Each row comes from the steps of one walk. Every step used is in the known rows, and no mark comes twice. Write the walk behind each row, first mark first.
Known rows
gukoteb > vifi: [ 35.6 -31.2   7.4  16.9  -3.2   6.4   6.4   2.7  31.8   3.7  15.4 -11.2
  75.7  18.4  19.7 -32.3 -10.4  -3.0   3.5  29.3  15.1]
tenim > gukoteb > fivus > vifi > risi: [-33.7   7.2   3.2  -2.9 -40.8   6.5  19.7 -39.6 -49.3   9.3   3.0 -58.1
 -28.1 -29.0   7.2 -41.5  -8.9 -18.8  -4.6  -7.5 -23.9]
tenim > gukoteb > vifi: [ 16.3 -11.6  -1.1  23.1 -33.3   5.1   4.4 -13.4 -14.2   0.1  14.9 -56.0
  19.4   5.2  16.3 -50.8 -17.0 -28.4  18.4  10.4 -15.5]
fivus > tenim: [ -6.3   3.8  11.2   3.1 -38.8  13.6  -9.2  36.9   2.4  12.0  -8.7  43.0
   1.6 -27.1  17.6  -7.1  -1.2  17.4 -17.1  -8.5  17.5]
risi > vifi > tenim > gukoteb: [ 36.4  -2.2   3.7   0.3  42.1 -29.8 -10.5  -6.7  17.7 -41.4   4.8   2.1
 -17.5  23.2 -16.4  33.0  14.6  -6.6   4.9  -3.0  -8.3]
vifi > risi > tenim > gukoteb: [-16.5   8.7 -12.7  36.1  25.3  15.9  19.2  11.0   6.6  -5.7 -10.5  63.8
  10.6  11.2 -12.2  24.3 -16.1 -16.9  -5.4 -25.4   3.3]
fivus > vifi > risi > tenim: [-17.7 -10.8   8.8 -34.4  20.3   4.9  -4.3   3.6 -19.8  11.2  -7.6  72.9
  -8.0 -12.6  14.3  20.8 -16.2  -6.8 -11.7   3.4  -6.4]
vifi > risi > tenim: [-12.7   1.8  -6.8  29.2  37.9  19.1  18.6  23.8  25.6  -7.1 -13.8  90.9
  30.0  14.5  -9.3  36.8 -12.3  -4.2 -13.0 -19.2  20.3]
tumo > vifi > risi > tenim > gukoteb: [ 15.7  21.4   6.9  -5.0  45.4 -13.1   3.7  20.9  22.7 -14.3  -2.6  13.8
  40.7  11.8   5.8   9.9  -2.6   1.8  25.9  16.8  -2.1]
fivus > gukoteb > vifi > risi: [  2.0 -28.1   0.5  14.8   6.1   9.1 -29.9   6.1 -24.9   8.7  -3.8   8.6
  35.6   6.3  18.0 -32.0 -25.4 -30.7  -1.5   5.8   9.7]
risi > vifi: [ 41.0 -13.8  22.4  -8.5  21.3 -26.5  -5.2  17.0  36.9 -51.4  -2.5  21.9
  27.6  12.6   1.9  20.2   2.4  11.0  -6.6  19.5  17.3]
vifi > tenim: [ -2.6   2.2   6.7  -0.5  14.9  16.0 -15.4  -4.7  11.8   1.0  -3.5  20.4
 -31.1  18.9   8.7  30.9  11.4  -0.7   0.9 -14.1  19.0]
tumo > vifi > risi > tenim > gukoteb > fivus: [  9.4  21.7   1.2  -3.0  40.8 -11.9  16.0   7.9  24.1  -7.5  -0.3  -3.9
  42.2   4.8  -3.7   4.1   5.4   9.2  18.0  14.8  -3.8]
tenim > gukoteb > vifi > risi: [  5.4  -6.7   2.9  38.1  -3.7   4.6  11.9 -12.7 -15.6  -5.7  12.1 -30.1
  36.8  12.5  10.1 -41.3 -26.8 -42.9  15.3   2.9 -18.5]
tumo > vifi > tenim: [ 26.0  15.9  21.4 -29.5  36.8 -11.2 -19.9   8.1  27.6  -8.5   1.6 -17.8
  12.6  17.1  18.4  14.5  17.0  13.7  28.0  25.9   9.6]
risi > vifi > tenim: [ 38.6  -7.8   9.2  -4.7  51.4 -27.1 -10.5   1.9  37.8 -41.9   1.7  30.3
   0.9  26.8 -12.0  47.5  17.3   8.0  -3.7   2.3   9.4]
fivus > risi > vifi: [-14.9  -9.9  27.5 -26.9  -0.5 -19.0 -22.0  25.0 -11.4 -23.8 -13.0  33.4
  -6.2  -0.6  -7.7  25.6 -12.3   8.9 -18.9   7.2  12.5]
tumo > vifi > tenim > gukoteb: [ 21.2  22.6  12.9 -24.7  26.9 -14.9 -19.3  -1.0   7.5  -7.8   4.2 -43.2
  -4.8  13.7  15.1   1.9  13.7   0.4  37.0  19.2  -7.6]

Which walk is each row?
[-28.3   7.7  -0.4   2.1 -47.5  -4.1  13.2 -25.8 -38.5  -1.6   0.8 -70.1
 -33.9 -22.2 -13.1 -29.5  -1.3  -3.7  -8.7  -9.7 -15.7]
tenim > gukoteb > fivus > risi > vifi
[-30.1  -5.0   9.4 -13.1 -23.4  -6.2  16.4 -14.0  -2.5   2.1  -3.6 -26.5
  -0.5 -21.2 -20.5  -3.8  11.9  31.3 -35.7   0.0  14.2]
gukoteb > fivus > risi > vifi
[-23.4   8.2  -3.0  12.2 -61.5  12.1  21.4 -31.7 -27.7   3.3   1.5 -79.3
 -25.6 -22.5   7.0 -45.7   0.3  -6.2  -0.9  -7.0  -6.0]
tenim > gukoteb > fivus
[-34.6  -0.2 -15.4 -12.7 -35.4   7.5 -14.2  21.0 -24.0  20.8 -13.2  23.2
 -51.1 -12.4 -18.9  19.3  -5.3  11.0 -12.5 -18.0  -0.9]
fivus > risi > tenim > gukoteb
[-17.2  -0.8  14.3 -19.8  15.8 -20.4 -26.5   8.1 -23.3 -16.1  -6.7  22.0
 -39.7   8.4 -20.6  34.5  -2.8  -2.8 -11.9  -9.0  -5.6]
fivus > risi > vifi > tenim > gukoteb
[-21.5  -8.9 -21.5  -6.2 -25.7   3.8  -9.1  16.2 -18.3  26.2  -3.2  16.4
 -27.8  -6.7 -22.1   9.6  -5.8   8.3  -9.0 -10.3  -7.0]
fivus > risi > tenim > gukoteb > vifi
[ 10.2  -0.2 -41.8  12.4 -30.3  11.2   7.5   9.5  15.1  12.8  -4.6   7.6
 -33.2  -5.8 -11.5  12.8  11.4  14.2   5.5 -14.3  -1.6]
risi > tenim > gukoteb
[-13.7  -5.6   8.4 -48.0  -5.5   1.2 -27.3 -26.2 -47.3  18.3   3.8  -2.8
 -66.7 -12.9  23.7   3.2  -2.0 -17.7   6.4   0.9 -24.2]
fivus > vifi > tenim > gukoteb
[  1.6  23.7   9.8 -28.7  20.3 -15.8 -14.1 -12.3  -5.6   3.2   6.0 -57.4
 -15.5   4.3  -0.1   0.6  17.4   9.3  25.1  13.9 -10.7]
tumo > vifi > tenim > gukoteb > fivus > risi
[  1.2   4.7  -6.2  32.3 -19.8   7.2   2.0  17.1 -17.5  17.5   7.2  16.4
  19.2 -15.9   4.4 -31.8 -13.7 -15.7  -2.9 -13.8 -17.8]
fivus > tenim > gukoteb > vifi > risi
[ 28.9 -26.5 -12.0  40.5  43.8   6.7  24.5   7.7  42.5   8.2  13.2  45.3
  88.5  30.0  -6.8  -3.0 -13.5  -8.7  -2.9   8.7   7.4]
gukoteb > vifi > risi > tenim
[ 11.0  16.6  38.5 -11.6  45.6 -11.0  -2.5  23.5  20.6 -26.0  -6.5  14.8
  63.1  14.3  26.2   2.0 -11.5  -2.5  21.2  28.7  13.0]
tumo > vifi > risi
[-22.8   5.1  -2.4   6.6 -50.5  16.3  24.6  -6.1   6.6  27.0  -0.7 -20.4
   5.1 -39.1  -3.9 -26.2  19.3  36.9 -33.6  -8.4  17.9]
gukoteb > fivus > tenim
[ -7.8  12.7  -3.3   9.3   0.3  12.1 -13.2 -18.6 -17.8   1.7   0.5 -16.6
 -55.0  14.4   4.6  12.0   6.9 -18.3  12.6 -21.4  -4.8]
vifi > tenim > gukoteb
[-27.1  -6.0   0.2 -33.6 -20.9   8.9  12.8 -42.8 -15.5  30.0   5.6 -32.9
 -31.0 -27.1   2.6 -11.7  21.3  20.8 -24.1   1.5   1.8]
gukoteb > fivus > vifi > tenim
[  0.6   2.7 -48.5  15.8 -38.6  12.4  24.5  -9.7  16.1  22.7   0.5 -18.6
 -34.1 -15.4 -23.5   2.2  22.4  23.6  -5.0 -17.4  -2.4]
risi > tenim > gukoteb > fivus
[ 28.7 -12.4 -48.4  22.2 -17.3   6.6  13.0   2.2  25.9  19.8   9.0  -1.5
  -1.3   3.2 -18.2  -0.7  10.5   9.8   8.1  -4.5  -8.9]
risi > tenim > gukoteb > vifi
